What can hang from each mark
vefo: ruzup telidar
gunub: lukor
riniv: ruba
ruzup: fotid lukor vefo
lukor: gunub ruzup
telidar: fotid vefo
ruba: fotid
fotid: ruba ruzup

Known rows, with every way that one mark hangs from another
[gunub [lukor ruzup]]: [-24  -9   6 -12   3  16   3 -24 -11   7  15  -8 -33  15  35   4 -27  12
  17   9  14   7 -20  17   6  20  19 -12   5  -5  28  12  -4   7   4 -15
  25  -2   0  -1   5   6  22 -13   1   3  -4  40  10   9  -9  11  -8  23
  15 -19  17]
[riniv [ruba [fotid [ruzup lukor vefo]]]]: [-22  22 -10  10  47 -12 -18 -24   6   8   3  -8 -35  15  -8   0  12   1
  13   5  23  28 -33 -10  44 -23   5 -41 -14 -26  44 -26  29 -13 -31 -27
  17  -8  -3   9   6  34  -1 -26  29   9   2  23   5  10  -7 -10  42   2
 -17 -36   5]
[gunub [lukor [ruzup [vefo telidar]]]]: [-16   8  11  -6  13  11   6 -21 -18   4  -8  -1 -45  29  44   9  -9   0
  24   1  -7   3 -28  24  29   6  26 -15  -8   3  32   0 -10  11  -2  -3
  33  -3   2  -1  16  10  29  -2  24  -5   3  31  11  12 -11  18   2  16
  -1  -9   4]
[fotid ruba [ruzup [vefo telidar]]]: [ -1  19   2  20  15   8  -5  -9 -22  -5  -8  -1 -53  22  11   7 -11 -15
  -5  -1  -9   1 -27  14  49  -5   0 -17 -13 -18  26   5  10   1   7  12
  11   0  20   3   7  24 -13   0  31 -29  30  13   3   3   2  -9  26  -3
 -17   7 -23]
[lukor gunub [ruzup fotid]]: [-19   0 -14  -4  34  20   8 -25  -3  -7  12 -11 -39  15  25  -2 -14  23
  26  23  -1   8  18  34  -5   8  20  -6  -4 -23   1   7  -5   1   7   7
  25  -1 -15   4  21  24   2 -34  -2  -3   9  29  -8   4 -25   4  17   5
   2 -14  -3]
[fotid [ruzup vefo]]: [ -8  20 -16  11  27  -7   0 -12 -13  -5  10   3 -42  31  12   8   7 -18
   0  -5  -8  14 -18  20  16 -10  -2  -9  -4 -32  18   8   9  -9   1 -17
  14   4   4  17  13  13  -5   0  13 -10  16  18   9  13   1   2  27   6
 -19  -9   6]
[lukor gunub [ruzup [vefo telidar]]]: [-19  14  -6   0  24  22  13 -24 -22  -8  -9   4 -32  29  26 -10  -4  -1
  29  15  -7   4   2  38  13 -10  26 -11 -15 -16  18 -11 -10   8  16  22
  41   1  -1  -2  34  26   7 -15  26 -15  14  13   0   5 -10  18  15  19
 -14   8  -6]
[ruba fotid]: [-21   6 -13 -11  19  14  -5   7   1   2   3 -10 -17  10   5   7  12 -15
   4  -5   5   1  -5  -9   7  18   3 -18  19  10  30 -18  15 -20  -7  -7
   5  -2   2  19 -12  14   0  -2  14   3   1  20   9   9   0  -3   3 -12
  -4 -15  19]
[ruzup [fotid ruba] [lukor gunub] vefo]: [  3  27  -1   9  47   7  -5 -10  20   8 -10 -30 -51   7   8  17 -27   4
  21  21 -12  10  27  28   9  -7  11 -24 -25 -46  23 -11  30  11  -5 -15
  26  -3 -12  10  14  31  -6 -25  19  -5  34  16   2 -23   8  11  45 -10
  -4 -11 -37]
[lukor gunub [ruzup vefo]]: [-21  11 -12  -2  27  17  13 -23 -16  -7  13  -1 -29  26  21 -10  -3  -8
  31  20  -2  18   6  46  -3 -12  13 -11  -1 -29  21   0   2   8  18  -2
  43  -3  -4   8  35  28   0 -20  12  -1  21  17  11   1   3  19  22  27
 -14  -8  -4]
[vefo [ruzup lukor] [telidar [fotid ruba]]]: [-34   7  16  10   1  20  13 -27 -14   7 -40   7 -47 -10  18  15 -24  17
  -6  12  -7   4 -15 -12  31   0  31 -26 -26 -20  20  -5  28   2 -24  27
  13   4  17 -22   5  31  27 -20  43 -44   8  20 -13  -8 -21 -10   8  11
   9   6 -24]
[riniv ruba]: [ -4   2  -9  -5  21   4   1  -9   7  -3  25   3   5  -3 -15   0 -17   7
   4  18  17  16 -13  -6   8  -2  -5 -18  -1  -2  29 -11   2   7   1   1
   6   1 -15   6  -1  15 -14   3   7   8  -8  11  -1   9   4  -8  -4   1
   6  -8  -3]
[telidar fotid]: [-14  11 -11 -14  24   7  18 -18  -6   2   7  18 -25   2   8   8   3   7
  -2  16  -1   8   0  10  -8  16  11   2  10 -12   4  -9  17  -1  -1   7
   4  10   6  16   3  16  18  -1   5 -14  -1  16   0   6  -8  -7   4   2
   3 -15   8]
[telidar vefo]: [-10  13 -14 -10  19   8  10   3   1   0  -6   6 -20   7   5   9  14  18
  14  -6   1   7   2  -1   4   0   2  -5   8 -15  16 -24  16  -2   7  -9
   6   8  -1   7   7  -2   0  18  -1   4   6   6   7  13  10   1  -3  -4
 -14   2   4]
[ruzup [fotid ruba] lukor vefo]: [  3  34   8   7  38  -7  -9  -6  17  -1  -8 -34 -52   9   3  38 -16  -4
  16   5 -12  12   6   5  12  -5   7 -25 -15 -40  20   0  33  12 -25 -26
  19   0 -13   5  13  23   2 -10  24   2  29  13   0 -12   5  -3  39 -18
  -5 -16 -42]
[ruba [fotid ruzup]]: [-29   3 -17   1  20   9 -11  -5 -12   7   4  -5 -39  19   9  -5  13  -7
  -3  -6  12   5 -23  -2  24   9   7 -17  13  -9  24  -4  10 -29  -6  -8
   1  -3  14  15 -10  21  -3 -13  12  -3   3  27   6  17 -13 -10  18  -8
  -6 -16  28]
[lukor gunub [ruzup fotid vefo]]: [-10  22 -17  -5  47  11  10 -30  -4 -10  11 -11 -45  28  26   4   7   0
  34  16 -10  17  19  43  -3  -5  16  -9  -7 -35   5   3   4   4   4  -6
  39  -6 -14  10  34  27   3 -31   4   2  18  23   2  -2 -13  12  32   5
 -13 -16 -15]
[gunub lukor]: [ -5  -2   2 -13  16  11  -1  -1   1  23   9 -10 -26  11  24  10 -30   3
   9   3   4   1 -10   8   5  20  15 -11   4   1  30   2   2   1   1 -18
  14   0  -2  11  -9  -3  13  10  -3   3  -3  25   7   3   7  17 -10   9
  14 -15  24]
[ruzup fotid lukor [vefo telidar]]: [ -7  30  -1   7  42  -8  -2 -12  14   3 -31 -20 -50  20  11  36  -5  14
  14  -3 -20  -2   0   0  19   1  27 -15 -31 -12  17 -18   8   2 -32 -14
  14   1 -18   8  17  11  27   4  34  -3   4   9 -10   9 -13  11  23 -23
  -9  -8 -14]
[ruzup [fotid ruba] lukor]: [ -6  13   6   2  23   3  -9  -3  18   1  -5 -31 -42  -2   1  26 -36  20
   5  11   0   3   7  -4  11  16  13 -22 -12 -30  16   7  25   9 -20 -17
   3   0 -10   3  -1  19   3 -15  18  -4  16  24  -6 -10  -4  -5  22 -20
  13 -10 -30]
[riniv [ruba [fotid ruzup]]]: [-17   2 -14   0  34   2 -14 -16  -4   0  22   6 -19   7  -7 -10   7   4
  -2  10  26  15 -32 -11  41  -3  -3 -30   5  -4  31 -15  14 -21  -9  -1
   1 -10   4  11 -10  30 -17 -20  11   6  -4  27  -2  15 -15 -16  21  -6
  -5 -23  19]
[fotid ruzup]: [-17  -4 -14   4  14   3  -1 -13 -13   0  13   4 -36  16  12  -3 -13   7
  -4   1   7   4 -16   8  15   8   5  -8  -6 -23  13  15  -3 -10   3  -8
   2   8   6  10   1   9  -5  -6   1 -14   4  20   1  19  -8  -4  11   4
  -1  -5  15]
[ruzup fotid [lukor gunub] vefo]: [ -3  28 -13   3  60  -4   1 -14  21  11 -11 -25 -46  15  12  21 -14  13
  28  14 -12   8  25  30  -7 -11  24 -16 -29 -40  18 -13  19   1 -13 -23
  28  -1 -24  12  20  16   9 -19  14   3  15  12  -2  -7  -1  19  36 -10
  -4 -18 -11]
[fotid ruba [ruzup [lukor gunub]]]: [-21  -2   3  13  18  15  -7 -19  -5  15   0  -9 -46  -2   7 -13 -58  21
   7  24  14   4   3  24  23  -2  13 -30 -18 -52  33  14  19   4  17   0
  13   4   3  -3   4  24 -12 -36  13 -26  24  24  -2  -3   1   8  29  12
  15  -4  -8]
[ruzup [lukor gunub]]: [-24   0  -9   2  28  16   2  -6  10  17  -4 -15 -24   1  10  -4 -40  25
  20  19  11   1  19  16 -14   5  25 -17 -19 -28  29 -11   8   2   5 -10
  16   7 -15   8   9   9   9 -15   9  -5  -1  13  -5  -2   5  22   9   9
  11  -8  13]

Rows
[-11  10   8 -11  18   9   5 -25 -12   6  12  -9 -46  29  36   8  -9 -10
  30   5  -1  18 -23  26  12   1  16 -15   4 -16  28   5   4  12  -3 -22
  37  -2  -4   4  16  10  19  -8  10   8   7  32  18   2  -1  15   6  25
  -1 -29   3] -> [gunub [lukor [ruzup vefo]]]
[-20   2   3  15   6   3 -13 -14  -7   8   4 -15 -48   1   7   3 -42  20
  -3   8  13   6 -19   0  29   2   6 -28  -8 -45  31  21  21   3  -4 -13
   3   6   6  -1   0  19  -5 -21  18 -20  23  25   2   2  -3  -6  26   2
  10  -4 -13] -> [fotid ruba [ruzup lukor]]
[ -5  33  -9  -8  32   3  20 -15 -12   0 -15  17 -35  18  15  19  20 -10
   0   6 -19   6  -8  17  11   0  17  -2 -11  -4   8 -28  13  -1 -11  18
  17   9  10  15  18  18  24   8  27 -23   6   7  -2   5  -4  -1   8  -1
 -14  -5  -3] -> [ruzup [vefo [telidar fotid]]]
[-20  17   3   8  16   6   1 -13   9   6 -35 -10 -58  -5  13  25  -4  24
  19  -7 -13  13  -2 -21  26 -14  15 -22 -20 -35  13  -7  45   3 -24  -8
  16  -6  -3 -17   7  22   6 -14  17  -8  20  21  -4  -4 -14 -10  20  -9
 -13  -1 -40] -> [telidar [vefo [ruzup [fotid ruba] lukor]]]
[-19  26 -12   7  30   6 -12  -7 -18   2 -20   1 -47  34  11   5  30 -18
   3 -16  -6  -1 -27   4  48  -4  13 -16  -1  -2  30 -17   8 -26 -10   3
  10  -1  18  18   3  24   4  -2  34 -17  10  17   2  15 -16  -4  25 -14
 -24  -9  14] -> [ruba [fotid [ruzup [vefo telidar]]]]
[-20   6  10  15  12   9  -4 -10   8   6 -21 -26 -48  -2  14  23 -29  10
   4   4 -10  10   1 -16  15   5  18 -26 -22 -32  20  10  30   1 -27  -7
  14  -6  -5 -10   4  27   3 -22  25 -13  13  26 -11  -8 -17  -5  20  -6
   1  -6 -33] -> [vefo [ruzup [fotid ruba] lukor]]
[-16  24  -4   8  38  11   3  -7   3  14 -29 -10 -31  16  17   4 -25  13
  23  10 -10  -1  10  23   8 -10  29 -19 -35 -17  35 -28   6   6  -2  -1
  29   4 -11   9  23  14  18  -3  34 -14   9   4  -6   0   4  27  21   4
  -4   5  -2] -> [ruzup [lukor gunub] [vefo telidar]]
[-38  -2  -5   9  17  19   5 -16  -1  23 -20 -12 -28   4  23 -12 -36  17
  17  11  -1  10  14   4  -5 -12  33 -25 -27 -26  29  -4  11  -6  -5  -4
  25  -1  -7  -8  14  18  11 -24  25 -16   0  17 -12   1 -10  22   7  26
   1   3  10] -> [vefo [ruzup [lukor gunub]]]
[-10   6   4   1   9  10   9 -25 -28  -6  -7  22 -55   2  12   2 -15  13
 -17  18   3  -3 -23  12  44   9  10  -9  -8 -17  10   5  16  -1   7  38
  -2  11  30  -1  -1  27   8 -16  17 -44  21  22  -6   2 -15 -21  16  -5
   6   2 -11] -> [vefo [telidar [fotid ruba ruzup]]]
[ -5   9   9  -5   9  16  15 -11 -13  -3 -11  11 -33  -6   6  14 -11   3
 -11  21  -7  -6  -6   6  26  17  14  -8  -1   0  12 -11  16   8   3  38
   5  12  17   0   0  26  10  -2  22 -33  13  15  -6  -4  -5 -16   2  -8
  11   5 -17] -> [vefo [telidar [fotid ruba]]]
[-14   9 -10   0  49   8  -1 -11  21  16  -6 -24 -42   2  11  12 -35  33
  21  20   0   1  26  19 -11  10  29 -15 -23 -28  18  -8  10   4  -7 -12
  17   0 -23   9  10  13  13 -24   5   1   4  20 -11  -4 -10  17  20 -11
  16 -14  -2] -> [ruzup fotid [lukor gunub]]
[-28  16 -17  -6  27 -10  17 -37  -5  10 -18  26 -64   1  17   4   7  47
  12   0  13  18 -15   3  20  -6  18  -8 -11 -47   8 -15  35  -4 -16  -6
   2  13   6  -2  17   8  33 -14   2 -17   1  23   6  16 -18  -5  25   4
  -6 -17  11] -> [telidar [fotid [ruzup lukor]] vefo]
[-10  21 -12   6  45  -3 -15 -21  -2  -3  15   5 -25  22 -10  -5  28 -18
   3   1  16  26 -36  -1  42 -19  -8 -29   0 -10  33 -28  19 -18 -15  -9
  13 -11   3  14   2  36 -18 -18  19   5   9  18   7   9  -5 -15  34  -2
 -23 -29   5] -> [riniv [ruba [fotid [ruzup vefo]]]]
[  4  17  17  -3  27   6  -3 -23  -1  -5  14 -26 -67  21  34  24 -12  -9
  24  10 -10  15 -11  26  27   2  11 -18   4 -24  16  14  20  16  -7 -20
  36  -8   0  -2   8  22   7 -25   6   7  27  42  16 -13  -6  -1  31   1
  -3 -26 -37] -> [gunub [lukor [ruzup [fotid ruba] vefo]]]
[ -2  23   8   3  21  10   1 -20 -14 -26  -9 -13 -55  22  16  27   3  -8
  13   7 -22   3 -11  20  36   4  12 -15  -4 -13   6   5  10  17  -6  14
  22  -6   2  -2  19  32   0 -15  29 -11  31  25  -2  -3 -16 -12  27 -12
 -13   1 -45] -> [lukor [ruzup [fotid ruba] [vefo telidar]]]
[-28  15 -16   2  40  10  10 -21  13  21 -41  -6 -52   3  28   9  -4  38
  34   0  -9  11  20   1   4 -18  31 -17 -32 -37  14 -20  32  -6 -14  -5
  32  -3 -15 -12  19  13  18 -18   8  -6   3  19  -8   3 -17  15  22   3
 -13  -3  -7] -> [telidar [vefo [ruzup fotid [lukor gunub]]]]
[-23   7  11  10  10   4   5 -30 -16   5 -19  12 -66  -4  11   5 -32  31
 -11  15   8  -4 -21   3  47   8  26 -19 -21 -32  19   1  25   2  -5  23
   1  12  22  -6   1  27  21 -26  31 -42  10  26  -9   5 -25 -17  24  -2
  15  -2 -12] -> [vefo [telidar [fotid ruba [ruzup lukor]]]]
[-19   3  15  15   9  12  -6 -12  -2   8 -40 -23 -54   2  17  26 -30  16
   3   2 -16  -2  -8 -23  34   3  31 -28 -35 -13  20   5  17   1 -27  13
  13  -2   0 -17  -1  26  13 -17  42 -24  10  22 -21  -2 -28  -3  14 -12
   1  12 -34] -> [vefo [ruzup [fotid ruba] lukor] telidar]
[-15  -7   2 -13  24   9   1 -24  -4   2  10 -14 -50  18  40  16 -18  20
  22   7   4   7 -15  19  11  26  27 -10   2 -10  15  18  -3   5 -12 -18
  22  -4 -12   0   3   9  21 -21  -6  12  -3  43   5   6 -27   7   5   4
  12 -27   3] -> [gunub [lukor [ruzup fotid]]]
[ -9  24 -12  -4  32  -1   7 -23  -2 -19  13 -11 -46  30  18  20  19  -3
  23   2 -12  18  -5  20   6   2  11  -6  -3 -25   4   8   4   4 -15 -18
  29  -5 -12  10  28  19   8 -13  10   6  12  25   4   8 -20  -2  27   0
 -15 -20 -19] -> [lukor [ruzup fotid vefo]]
[-20  23 -19   7  35  -1 -15  -6 -10   4   0  -9 -45  36  10   1  28 -23
   5 -12  -1  14 -26   6  25  -6  -2 -15   9 -18  25  -9  19 -27 -11 -16
  13  -7  15  25   0  23  -2  -7  19  -6  21  20  14  10  -4  -7  32  -5
 -23 -25  18] -> [ruba [fotid [ruzup vefo]]]
[-28   5  -9   8  37  13   1 -18  12  21 -21 -20 -44   4  25   9 -27  27
  20  12 -12   6  19   4  -6  -6  38 -24 -36 -32  17   0  13 -10 -20  -1
  24  -6 -14  -7  14  21  13 -31  15  -6   2  22 -18   0 -27  19  22   6
   4  -7  -3] -> [vefo [ruzup fotid [lukor gunub]]]
[-30  22   6  -2   5   9  20 -27  -8   8 -34  14 -52 -14  16  13   2  24
  12   7  -2  22  -8 -15  22 -14  15 -19  -8 -37  15 -19  57   6 -17   7
  20   4  14 -18  13  23  22 -14  23 -25  19  18   6 -11  -8 -13  19  13
  -5  -7 -27] -> [telidar [fotid ruba] [vefo [ruzup lukor]]]
[-10  19 -10   7  43  -1 -12 -18 -10  -4  -2   9 -28  24  -3  -2  26 -10
   1   0   8  11 -40  -5  61 -20   6 -28  -9   5  35 -31  11 -19 -16  11
  12  -9   9   8   3  34 -10 -11  30  -6   0  16  -1  14 -13 -13  27  -9
 -24 -16  10] -> [riniv [ruba [fotid [ruzup [vefo telidar]]]]]
[-11  22  11  -5   6  12  22 -37 -31 -20  -9  12 -49  12  15   8  10  -9
   8  20  -9  11 -17  22  34   0  14 -11   1 -20   6  -6  20  16  -1  32
  26   3  21  -4  26  36  19 -18  34 -32  28  21   4  -5 -12 -18  18   8
  -8  -3 -35] -> [lukor [ruzup [vefo [telidar [fotid ruba]]]]]
[-41  -3  -2  14  16  24   5 -14  -6  21 -38  -4 -29   6  25  -8 -37  22
  16  12  -6  -6   8   0  14 -11  42 -26 -43 -11  31  -6   2  -8  -4  18
  24   0  -1 -11  15  19  19 -17  41 -28  -5  12 -19   6 -21  23   2  16
   6  17   8] -> [vefo [ruzup [lukor gunub]] telidar]
[ -7   3   6  11   7  18   1  -5 -11  -7 -27 -13 -42   7  18  26 -12  -3
 -10  -2 -22  -7  -8 -13  31   5  19 -20 -17  -2  11   6  13  -4 -11  24
  11 -10  11 -11  -5  26  -5  -9  28 -29  16  21 -19  -2 -22 -14   7 -17
  -3  14 -32] -> [vefo [ruzup [fotid ruba]] telidar]
[ -6   3   5   8  13  15  -4  -8  -5  -4  -7 -17 -37   6  12  21 -10  -8
  -5   4 -17  11  -2  -9  16   5   8 -18  -9 -17   9  15  22  -5 -12   7
  15  -7   5  -4  -3  28 -12 -12  17 -14  20  22  -6  -6 -15 -13  13 -11
  -5  -2 -33] -> [vefo [ruzup [fotid ruba]]]
[ -5  14   4  -9  36   1   2 -26  -1   2   8 -18 -61  30  40  21   0   0
  31   2  -8  15 -14  24  14   5  23 -11  -1 -19  16  10   7   7 -15 -28
  36  -8  -9   8  15  10  18 -15   4  16  11  41  13   2 -16  10  20   6
  -3 -33  -6] -> [gunub [lukor [ruzup fotid vefo]]]
[-33  25 -16  11  50   2 -12 -18   2  20 -12 -13 -56  25  17 -10   1   4
  21   5   7  14  -7  23  22 -15  22 -26 -11 -37  36 -19  26 -22 -10 -24
  24  -6   3  17  11  30   7 -30  25  -7  20  22  10   5  -6  15  51   7
 -14 -25  21] -> [ruba [fotid [ruzup [lukor gunub] vefo]]]
